Each row was made from one small tree. Brackets hold a mark, then the marks that hang from it, in alphabetical order. Every link used is in the known rows. Write each row's tree.
Known rows
(X (S (K L)) T): [ 0.45 -0.08 -0.06 -0.18  0.06  0.23 -0.20 -0.18  0.05 -0.04  0.29  0.12
  0.14 -0.12  0.14]
(M (X T) (Y L)): [ 0.31 -0.11 -0.18  0.34 -0.06  0.06  0.02 -0.29 -0.57 -0.15  0.24 -0.04
 -0.17  0.11 -0.18]
(M (X S)): [ 0.15  0.17 -0.33 -0.04  0.01 -0.05  0.25 -0.43  0.17 -0.29  0.05  0.03
  0.11  0.25 -0.18]
(T (X (M Y) (S (K (L W))))): [-0.23  0.01  0.36  0.08  0.16  0.24 -0.21 -0.27  0.31 -0.17  0.17 -0.23
  0.05 -0.06 -0.05]
(X (M (Y L)) S T): [ 0.34 -0.38  0.21  0.05  0.01  0.00 -0.13 -0.08  0.17  0.32 -0.09  0.42
 -0.02  0.17 -0.26]
(K (L W) S): [-0.04  0.21 -0.10 -0.30  0.76  0.39 -0.32 -0.23  0.41 -0.15 -0.04 -0.27
  0.14  0.27 -0.31]
(M (X (S K) T) (Y (L W))): [ 0.11  0.09  0.14  0.38 -0.25  0.24  0.05 -0.01 -0.38 -0.19  0.37 -0.19
  0.07  0.08 -0.36]
(Y (M (X T))): [ 0.32  0.00 -0.36 -0.16 -0.04 -0.05  0.12 -0.46 -0.13 -0.12 -0.20 -0.05
 -0.10  0.25 -0.13]
(T (X (M (Y (L W))) (S K))): [-0.16  0.04  0.29  0.24  0.01  0.18 -0.06 -0.29  0.34 -0.28  0.14 -0.16
  0.12 -0.04 -0.12]
(T (X (M (Y L)) S)): [-0.04 -0.18  0.23  0.31  0.08 -0.07 -0.18 -0.43  0.36 -0.06 -0.08  0.12
  0.08  0.06 -0.13]
(X (M Y) (S K) T): [ 0.42 -0.22  0.13 -0.24 -0.07  0.21  0.12 -0.08  0.12  0.18  0.09  0.45
 -0.18 -0.04 -0.01]
(T (X M (S K))): [ 0.10  0.02 -0.01 -0.12 -0.03 -0.02  0.08 -0.49  0.53 -0.33  0.10  0.07
  0.09 -0.12  0.11]
(L W): [ 0.19  0.26 -0.63 -0.42  0.48  0.36  0.31 -0.27  0.32 -0.49  0.15 -0.23
  0.10  0.27 -0.21]
(X (M (Y L)) T): [ 0.43 -0.35 -0.09 -0.07  0.15  0.07 -0.03 -0.19 -0.05  0.12  0.01  0.26
 -0.22  0.11 -0.08]
(X (M Y) (S (K (L W))) T): [ 0.14 -0.18  0.35 -0.20  0.10  0.32 -0.18  0.10  0.14  0.21  0.18  0.05
 -0.05  0.03 -0.14]
(T (X M (S (K (L W))))): [-0.17  0.09  0.18 -0.08  0.12  0.11 -0.20 -0.32  0.56 -0.31  0.19 -0.32
  0.21 -0.05 -0.04]

Which tree is each row?
[ 0.03  0.17  0.08  0.20 -0.27  0.07 -0.02 -0.22  0.03 -0.19 -0.07 -0.34
  0.27  0.27 -0.32] -> (Y (L W) (M (X (S K) T)))
[ 0.17 -0.15 -0.18 -0.07  0.32  0.13  0.13 -0.44  0.17 -0.09 -0.16  0.20
 -0.19  0.24  0.10] -> (X (M (Y L)))
[ 0.27 -0.03  0.12  0.43 -0.32  0.11  0.02 -0.22 -0.46 -0.12  0.29  0.07
 -0.03 -0.01 -0.10] -> (M (X (S K) T) (Y L))
[ 0.07 -0.09 -0.05 -0.10  0.12 -0.15 -0.03 -0.46  0.62 -0.17 -0.05  0.11
  0.13  0.05 -0.14] -> (T (X M S))
[ 0.02  0.13  0.12 -0.03 -0.11  0.12 -0.14 -0.22  0.00 -0.07 -0.05 -0.35
  0.15  0.21 -0.19] -> (Y (M (X (S (K (L W))) T)))
[ 0.40  0.09 -0.24 -0.06 -0.27  0.03  0.20 -0.24 -0.12 -0.26  0.34  0.03
  0.04 -0.03 -0.10] -> (M (X (S K) T))
[ 0.47 -0.30 -0.21 -0.34  0.22  0.13  0.12 -0.15 -0.01  0.13  0.03  0.32
 -0.34  0.10 -0.10] -> (X (M Y) T)
[ 0.25 -0.05 -0.22  0.17 -0.13 -0.12 -0.05 -0.51 -0.18 -0.13 -0.23 -0.15
  0.04  0.28 -0.10] -> (Y L (M (X T)))
[ 0.07 -0.01  0.11  0.40 -0.11  0.11 -0.05  0.02 -0.28 -0.05  0.23 -0.17
  0.12  0.25 -0.61] -> (M (X S T) (Y (L W)))
[ 0.01  0.18 -0.31 -0.07  0.33  0.25  0.05 -0.48  0.31 -0.32 -0.33 -0.29
  0.21  0.43 -0.12] -> (Y (L W) M)
[ 0.16  0.01  0.08  0.00 -0.17  0.01 -0.16 -0.39 -0.09  0.01 -0.14 -0.11
  0.04  0.12  0.05] -> (Y (M (X (S (K L)) T)))
[ 0.40 -0.34  0.08 -0.21  0.07  0.06  0.00 -0.04  0.22  0.34 -0.07  0.48
 -0.13  0.15 -0.26] -> (X (M Y) S T)
[ 0.20 -0.27  0.24  0.02  0.08  0.10 -0.11  0.10  0.26  0.25 -0.02  0.17
  0.07  0.25 -0.49] -> (X (M (Y (L W))) S T)
[ 0.37 -0.21  0.12 -0.33  0.00  0.07 -0.19 -0.13  0.31  0.14  0.12  0.18
  0.03 -0.05  0.10] -> (X M (S (K L)) T)
[ 0.21 -0.05  0.16  0.20 -0.14  0.19 -0.11 -0.16 -0.47  0.00  0.32 -0.01
 -0.13 -0.05 -0.02] -> (M (X (S (K L)) T) Y)
[ 0.15  0.14 -0.03 -0.03 -0.12  0.15 -0.06 -0.06 -0.09 -0.23  0.42 -0.36
  0.18  0.03 -0.25] -> (M (X (S (K (L W))) T))
